Each row was made from one small tree. The marks that hang from a mark follow it in brackets, in the order of their numbers. Every link used is in the known rows. Write each row's tree.
Known rows:
j644[j190 j799[j235]]: [ 0.28  0.12  0.04 -0.11  0.04 -0.04 -0.03 -0.06  0.04 -0.12  0.09  0.09
 -0.01  0.05 -0.30 -0.32  0.09  0.08]
j495[j235[j297]]: [ 0.14 -0.05 -0.25 -0.22  0.23  0.11  0.19 -0.28 -0.01 -0.24  0.05 -0.38
  0.37 -0.33 -0.64 -0.11  0.01 -0.28]
j495[j235[j297[j644 j897]]]: [ 0.24 -0.02 -0.22 -0.23 -0.01 -0.05 -0.02 -0.08  0.03 -0.22  0.03 -0.13
  0.06 -0.37 -0.71 -0.07  0.05 -0.30]
j297[j644[j495[j235]]]: [ 0.37  0.07 -0.11 -0.15  0.01 -0.16 -0.15  0.14  0.10 -0.08  0.29 -0.18
  0.06 -0.54 -0.14  0.04 -0.04  0.01]
j495[j235[j297[j644[j799]]]]: [ 0.18  0.03 -0.26 -0.19  0.12  0.00  0.02 -0.12 -0.05 -0.21  0.03 -0.35
  0.22 -0.49 -0.65  0.01 -0.06 -0.33]
j275[j838[j297[j644 j897]]]: [ 0.11  0.08 -0.06 -0.09  0.34  0.03  0.11 -0.06  0.20  0.12  0.15  0.46
 -0.37 -0.17  0.13 -0.09  0.22  0.14]
j799[j235[j297]]: [-0.27  0.00 -0.41 -0.22  0.17  0.11  0.11 -0.36 -0.02 -0.20 -0.09 -0.35
  0.20 -0.32 -0.55 -0.27  0.11 -0.05]
j495[j235[j297[j644[j190 j799]]]]: [ 0.30  0.00 -0.12 -0.20  0.03  0.02 -0.13 -0.19 -0.03 -0.21  0.07 -0.23
  0.15 -0.31 -0.72 -0.10 -0.07 -0.32]
j644[j799[j235]]: [ 0.07  0.19 -0.23 -0.09  0.19 -0.09  0.24  0.08  0.02 -0.10 -0.01 -0.17
  0.13 -0.31 -0.17 -0.12  0.11  0.05]
j190[j235[j297[j644 j897[j238]]]]: [ 0.45 -0.08 -0.19 -0.09 -0.17 -0.01  0.07 -0.08  0.12 -0.06 -0.01 -0.02
  0.27 -0.20 -0.55  0.36  0.00 -0.13]
j235[j297[j644[j190 j495 j799]]]: [ 0.36  0.11  0.05 -0.09 -0.09  0.09 -0.16 -0.10 -0.01 -0.10  0.15  0.06
  0.03 -0.15 -0.40 -0.23 -0.08  0.01]
j235[j297[j644[j190] j897]]: [ 0.37  0.03 -0.05 -0.14 -0.16  0.09 -0.16 -0.15  0.15 -0.13  0.04  0.30
 -0.14 -0.03 -0.60 -0.16  0.13 -0.01]
j838[j297]: [ 0.15  0.07 -0.36  0.02  0.38  0.05  0.45 -0.03  0.19  0.07  0.14 -0.08
 -0.02 -0.32 -0.02  0.05  0.24  0.18]
j235[j297[j644[j799] j897]]: [ 0.31  0.15 -0.16 -0.09 -0.08 -0.01  0.06  0.05  0.06 -0.11 -0.06  0.16
 -0.07 -0.26 -0.48 -0.06  0.10 -0.06]
j799[j235]: [-0.11  0.05 -0.35 -0.18  0.21 -0.02  0.14 -0.15  0.09 -0.13  0.01 -0.26
  0.15 -0.35 -0.26 -0.14  0.18  0.10]
j838[j297[j644[j495 j799]]]: [ 0.27  0.18 -0.25  0.06  0.14 -0.15  0.17  0.29  0.08  0.13  0.24 -0.03
 -0.23 -0.50  0.11  0.01  0.08  0.16]
j799[j235[j297[j897]]]: [-0.17  0.01 -0.32 -0.22  0.02  0.02  0.11 -0.20 -0.01 -0.20 -0.11 -0.09
  0.02 -0.19 -0.58 -0.38  0.19 -0.04]
j297[j644 j897]: [ 0.46  0.15 -0.13 -0.09 -0.08 -0.15 -0.01  0.24  0.29 -0.03  0.09  0.34
 -0.22 -0.30 -0.18  0.14  0.24  0.15]
j799[j235[j297[j644 j897[j238]]]]: [-0.11  0.00 -0.34 -0.22 -0.15 -0.03 -0.01 -0.20  0.05 -0.17 -0.06 -0.07
 -0.21 -0.22 -0.52 -0.08  0.13 -0.13]

Write each row's tree:
[ 0.16  0.20 -0.02 -0.08  0.03 -0.18  0.14  0.27 -0.09 -0.08  0.19 -0.13
  0.10 -0.28  0.04 -0.39  0.00  0.14]
j644[j495 j799[j235]]
[ 0.17  0.10  0.04 -0.06  0.38  0.11  0.01 -0.18  0.14  0.12  0.19  0.37
 -0.28 -0.11  0.12 -0.10  0.10  0.11]
j275[j838[j297[j644[j190 j799]]]]
[-0.07  0.00 -0.24 -0.23 -0.14 -0.02 -0.24 -0.21  0.02 -0.18 -0.06  0.01
 -0.19 -0.17 -0.68 -0.36  0.14 -0.05]
j799[j235[j297[j644[j190] j897]]]
[ 0.59 -0.10  0.23 -0.09 -0.13  0.08 -0.15 -0.15  0.03 -0.07  0.30  0.03
  0.42  0.11 -0.40 -0.29 -0.12  0.12]
j644[j190[j235[j297]] j495]
[ 0.26  0.15 -0.09 -0.13 -0.05 -0.11 -0.28  0.01  0.10 -0.07  0.09  0.05
 -0.18 -0.26 -0.30 -0.03  0.05  0.06]
j297[j644[j190 j799[j235]]]
[ 0.26 -0.04 -0.15 -0.21  0.08  0.01  0.18 -0.13  0.02 -0.24  0.04 -0.13
  0.20 -0.21 -0.68 -0.21  0.09 -0.27]
j495[j235[j297[j897]]]
[ 0.37  0.11  0.06 -0.11  0.04 -0.08  0.18  0.16 -0.17 -0.17  0.23 -0.20
  0.28 -0.27 -0.27 -0.36 -0.14 -0.15]
j644[j495[j235[j297]] j799]
[ 0.55  0.10 -0.06 -0.09 -0.20 -0.12  0.11  0.14  0.34 -0.02  0.17  0.43
 -0.37 -0.08 -0.05  0.40  0.21  0.05]
j297[j644 j897[j238]]
[ 0.35  0.07 -0.28  0.01 -0.02 -0.12  0.29  0.14  0.28  0.11  0.18  0.29
 -0.52 -0.21  0.01  0.30  0.27  0.08]
j838[j297[j644 j897[j238]]]
[ 0.25  0.09  0.20 -0.12 -0.16 -0.03 -0.15 -0.02 -0.15 -0.15  0.21  0.05
  0.00  0.10 -0.32 -0.70 -0.08  0.06]
j644[j190 j495 j799[j235[j297]]]
[ 0.61  0.12  0.18 -0.11 -0.14 -0.19 -0.31  0.21  0.03 -0.07  0.34  0.08
 -0.09 -0.24 -0.20 -0.15 -0.11 -0.02]
j297[j644[j190 j495[j235] j799]]
[ 0.54  0.15  0.03 -0.08 -0.21 -0.23 -0.09  0.38  0.21 -0.01  0.26  0.36
 -0.25 -0.27 -0.02 -0.06  0.14  0.22]
j297[j644[j495] j897]
[ 0.67 -0.09  0.30 -0.08 -0.24  0.02 -0.15 -0.01  0.04 -0.08  0.28  0.23
  0.27  0.21 -0.43 -0.38 -0.06  0.13]
j644[j190[j235[j297[j897]]] j495]
[ 0.06  0.07 -0.04 -0.08  0.41  0.07  0.07 -0.12  0.13  0.13  0.26  0.24
 -0.21 -0.29  0.26 -0.12  0.08  0.18]
j275[j838[j297[j644[j495]]]]
[ 0.25  0.02 -0.14 -0.15  0.03  0.20 -0.15 -0.34  0.13 -0.13  0.05 -0.01
  0.08 -0.18 -0.57 -0.04  0.03 -0.01]
j235[j297[j644[j190]]]
[ 0.61  0.25  0.11 -0.03 -0.24 -0.30 -0.05  0.56  0.12  0.00  0.22  0.39
 -0.27 -0.27  0.03 -0.09  0.09  0.17]
j297[j644[j495 j799] j897]
[ 0.50 -0.11  0.02 -0.10  0.03  0.18 -0.06 -0.34  0.13 -0.10  0.09 -0.01
  0.45  0.08 -0.61 -0.04  0.00  0.02]
j644[j190[j235[j297]]]
[ 0.81 -0.03  0.13 -0.08 -0.39 -0.13 -0.15  0.06  0.33 -0.01  0.21  0.50
 -0.26  0.16 -0.28  0.37  0.11  0.02]
j297[j644[j190[j235]] j897[j238]]
[ 0.30  0.03 -0.01 -0.14 -0.07  0.14 -0.21 -0.24  0.06 -0.11  0.18  0.03
  0.06 -0.16 -0.44 -0.21 -0.04  0.05]
j235[j297[j644[j190 j495]]]
